Each row was made from one walk, in order. Every step used is in the known rows, and no mark comes twice. Write each row's walk.
Known rows
dofup rigi vona lilobi sogev fepe: [ 0.30  1.63 -1.06 -0.60 -0.95 -2.54 -0.78 -0.61 -2.60 -0.64 -0.56  1.39
 -3.22 -1.39 -0.91 -1.86  3.79 -2.19  1.30  0.99]
fepe sogev rigi vona lilobi: [ 2.10  0.83 -1.99  2.00 -0.99 -2.49 -1.44  0.67 -1.01  0.85 -0.02  1.06
 -3.53  1.46 -1.43  2.87  2.22  0.30  1.05  2.15]
dofup rigi vona fepe: [ 1.39  0.93  0.45 -0.44 -1.98 -4.63 -0.72 -0.49  1.00  0.87  0.36 -0.07
 -0.08  0.85 -0.08  0.79 -0.68 -0.59 -0.04  1.45]
rigi sogev lilobi: [ 0.12  1.80  0.52  0.61 -3.06 -1.46  0.07 -2.16 -2.31 -1.23 -0.48  0.92
 -2.39 -0.43  0.14  1.72  3.23 -0.82  2.73 -0.76]
lilobi sogev rigi dofup: [ 0.42  1.38 -1.45 -0.37 -3.12 -1.63  0.62 -2.20 -0.48 -0.26 -1.43 -0.55
 -2.04  0.98 -2.07  0.70  0.89 -3.26  0.66 -0.80]
ririp dofup rigi vona lilobi sogev: [-0.20 -0.13 -2.38  0.53 -1.13 -4.86 -1.31  0.10 -0.21 -0.09  1.16  0.51
 -4.28 -0.38 -0.18  1.89  0.58 -1.37  1.04  2.43]
gigomib dofup rigi vona fepe sogev: [ 0.47 -0.60  0.62 -1.01 -1.86 -5.55 -0.47 -0.43 -1.22  0.18  0.99 -0.55
 -1.92 -0.38 -0.58  0.61 -0.75 -1.02  1.13  0.03]
gigomib dofup rigi: [-1.01  1.95  1.32 -0.74 -3.87 -1.07 -1.23 -1.75 -0.06  0.52  0.16 -0.64
 -1.22 -1.32 -1.49  0.93 -0.93 -4.13  0.50 -1.01]
ririp dofup rigi vona: [ 1.19  1.13  0.90  0.49 -4.24 -3.05 -0.83  1.61  1.55 -0.36 -0.68 -1.21
 -3.00  0.37  1.75  2.18 -0.42 -1.65  1.94 -0.34]
ririp dofup rigi sogev: [-0.96  2.56  1.34  2.42 -4.22 -2.91  0.18  0.08 -0.03 -0.58 -0.69 -0.40
 -3.41 -0.74  0.29  1.27 -1.40 -1.60  0.75 -0.04]
fepe vona lilobi: [ 1.65  1.19 -1.26  1.52  3.21 -0.96 -1.62  1.41 -1.43  1.33 -0.55  0.02
 -1.85 -1.33 -2.41  2.41  1.58  0.23  0.19  3.42]
dofup rigi: [-0.55  2.11  0.39  0.38 -3.43 -0.90 -0.23 -0.31  0.39 -0.03  0.21 -0.79
 -1.36 -2.84 -1.07 -0.76 -1.58 -2.92  0.92  0.57]
lilobi sogev: [ 0.20 -0.79 -1.69 -1.43  0.42 -2.99  0.35 -0.74 -0.75 -0.91  0.93 -0.06
 -1.69 -1.80  0.15 -0.66  0.08 -1.98  0.52  1.74]
rigi sogev: [ 0.94  1.19  1.08  1.53 -0.91 -2.04  0.40 -0.55 -0.60 -0.25 -0.60  0.51
 -1.80  0.70  0.27  1.03  0.77 -0.17  0.23  0.77]
ririp dofup rigi: [-1.69  2.67  0.56  0.70 -4.69 -2.02 -0.58  0.80  0.51 -0.35 -0.25 -1.84
 -2.72 -3.18 -0.19  0.47 -3.18 -3.17  1.36 -0.09]
ririp dofup rigi sogev fepe vona: [ 1.11  2.60  1.25  0.23  0.27 -0.77  0.74  2.33 -2.33 -0.88 -3.27 -1.28
 -3.16 -3.51 -0.32 -0.36  1.66 -1.73  0.65 -0.30]
fepe vona lilobi sogev: [ 0.55 -0.46 -2.84 -0.07  2.59 -3.12 -0.66  0.33 -1.52  0.11  0.69  0.50
 -3.08 -1.93 -1.29  1.04  1.26 -0.98  0.24  3.48]
fepe vona lilobi sogev rigi: [ 1.27  1.35 -3.78  0.20 -1.46 -1.31  0.96  0.05 -1.59 -0.25 -0.68  0.32
 -3.46 -2.24 -2.07  0.39  0.81 -2.24 -0.20  1.46]
vona fepe sogev lilobi: [-0.34  0.67 -0.31 -1.10 -2.37 -3.50 -0.13 -2.04 -3.19 -1.18  0.70  0.11
 -1.90 -2.21 -0.65  0.50  1.73 -1.01  3.25 -0.34]

Write each row's walk
[-0.17  2.10  1.16  2.11 -3.35 -2.07  0.44 -0.70 -0.08 -0.34 -0.31  0.37
 -2.59 -0.56 -0.26  0.41 -0.38 -1.44  0.59  0.33]  dofup rigi sogev
[-0.15  1.98 -0.98 -0.40 -1.61 -3.16 -0.91 -0.11 -2.37 -0.75 -0.72  0.95
 -3.92 -1.44 -0.47 -1.11  2.99 -2.39  1.48  0.60]  ririp dofup rigi vona lilobi sogev fepe
[ 0.92  2.57 -0.64  2.08  1.44 -1.10 -1.30  0.94 -2.45  0.95 -1.31  0.71
 -3.01 -1.70 -2.74  1.24  2.70 -0.40  0.39  2.61]  dofup rigi sogev fepe vona lilobi
[ 2.37  1.44 -1.85  2.01 -0.87 -1.78 -1.77  0.33 -0.33  1.09 -0.27  1.17
 -2.82  2.01 -1.38  3.17  2.44  0.15  0.75  2.28]  sogev rigi vona lilobi
[ 1.58  2.13 -0.62  1.75  2.88 -1.08 -1.41  1.04 -2.70  1.07 -1.46  0.82
 -2.72 -1.07 -2.40  1.46  3.23  0.26  0.32  2.71]  rigi sogev fepe vona lilobi
[ 0.20  1.55 -1.24 -0.92  0.77 -2.13 -0.68 -0.90 -3.16 -0.44 -0.54  1.34
 -2.42 -1.72 -1.37 -2.20  3.71 -1.84  0.88  1.37]  vona lilobi sogev fepe
[-0.48  0.78  0.34 -1.22 -4.08 -4.01 -0.58 -2.34 -2.75 -0.88  0.65  0.21
 -2.54 -0.99 -0.55  1.65  2.05 -1.82  3.26 -1.53]  gigomib dofup rigi vona fepe sogev lilobi
[ 1.24  1.30 -1.85 -0.05 -3.43 -1.02  1.68  0.23 -1.89 -1.04 -0.70 -0.77
 -2.97 -2.62 -1.42 -0.74 -0.43 -2.05  0.82 -0.40]  fepe sogev rigi
[-0.26  0.57 -0.26 -0.87 -2.47 -1.99  0.07 -1.45 -3.38 -1.60  0.33 -0.13
 -2.59 -2.55 -0.31  0.53  2.32 -1.25  3.84 -0.88]  fepe sogev lilobi
[ 0.18  3.41  1.67  0.53 -2.50 -1.15  0.35 -0.86 -2.41 -0.69 -1.81  0.97
 -2.34 -1.37 -0.70 -2.31  2.78 -2.03  1.00 -0.72]  dofup rigi sogev fepe
[ 1.86  0.92 -0.29 -1.75  2.83 -0.65  0.90  1.81 -2.67 -0.96 -2.52 -1.00
 -2.09 -4.18 -0.50 -1.66  2.70 -1.82  0.64  0.82]  lilobi sogev fepe vona
[-0.60  2.49  0.65  0.96 -4.82 -1.57 -0.01 -2.34 -2.04 -1.25 -0.33  0.99
 -2.89 -1.25 -0.23  1.33  2.45 -1.66  2.87 -0.97]  dofup rigi sogev lilobi
[ 2.21  0.53 -1.12 -0.85 -1.85 -4.75  0.26 -0.74  0.41  0.42  0.10  0.29
 -0.75  1.26 -0.18  0.89  0.19 -0.68 -0.46  1.41]  lilobi sogev rigi vona fepe
[ 0.84  2.53 -0.21  1.50  1.33 -1.18 -1.87  0.26 -2.68  1.28 -1.43  0.93
 -3.02 -0.95 -2.97  1.92  3.00 -0.92  0.06  1.77]  gigomib dofup rigi sogev fepe vona lilobi
[ 2.30  1.61  0.63 -1.18  2.65  0.44  0.53  2.23 -2.44 -0.42 -2.94 -1.27
 -1.31 -3.71 -0.73 -1.29  2.65 -1.47  0.63  0.47]  sogev fepe vona
[ 1.21 -1.01  0.21 -0.68 -0.28 -5.37  0.02  0.36 -1.24 -0.11  0.92 -0.65
 -1.58 -0.55 -0.01  0.05 -0.45  0.25  1.20  1.15]  rigi vona fepe sogev
[ 0.83  1.45 -1.95  0.20 -1.85 -1.49  0.18 -1.39 -0.85  0.34 -1.83 -0.42
 -2.74  0.57 -2.90  1.55  1.31 -2.77  0.46  0.15]  fepe vona lilobi sogev rigi dofup
[ 0.26  0.29 -0.23 -0.99 -2.81 -3.87 -0.19 -1.60 -2.75 -1.12  0.56  0.21
 -2.20 -1.15 -0.01  1.05  2.34 -0.64  3.47 -0.47]  rigi vona fepe sogev lilobi
[-0.79  1.09 -0.02 -0.58 -4.55 -4.42 -0.35 -1.11 -2.55 -1.38  0.43 -0.32
 -3.33 -1.98  0.15  1.41  1.00 -1.40  3.76 -1.04]  ririp dofup rigi vona fepe sogev lilobi
[ 0.36 -0.34 -2.51  0.33 -0.45 -4.31 -1.11 -0.34 -0.32 -0.01  1.36  1.06
 -3.76 -0.11 -0.48  1.29  1.35 -1.12  0.82  2.90]  dofup rigi vona lilobi sogev
[ 1.70  2.28  1.06  0.02  0.90 -0.31  0.98  1.69 -2.46 -0.61 -3.06 -0.80
 -2.37 -3.52 -0.75 -1.06  2.49 -1.55  0.52 -0.02]  dofup rigi sogev fepe vona
[ 3.04 -0.07 -1.60 -0.60 -3.05 -2.39  0.56  0.59  0.61 -0.75 -1.01  0.03
 -3.06  1.02  1.16  1.28  1.91 -1.53  0.96  0.05]  lilobi sogev rigi vona
[ 0.50  2.82 -0.54  2.27  0.89 -1.64 -1.50  1.41 -2.38  0.78 -1.55  0.33
 -3.70 -1.76 -2.30  1.80  1.82 -0.47  0.49  2.14]  ririp dofup rigi sogev fepe vona lilobi
[ 0.69 -0.40  0.22 -0.37 -1.66 -5.37  0.06  0.27 -1.17 -0.17  1.02 -0.72
 -1.97 -1.11 -0.22 -0.27 -1.05 -0.39  1.36  0.99]  dofup rigi vona fepe sogev
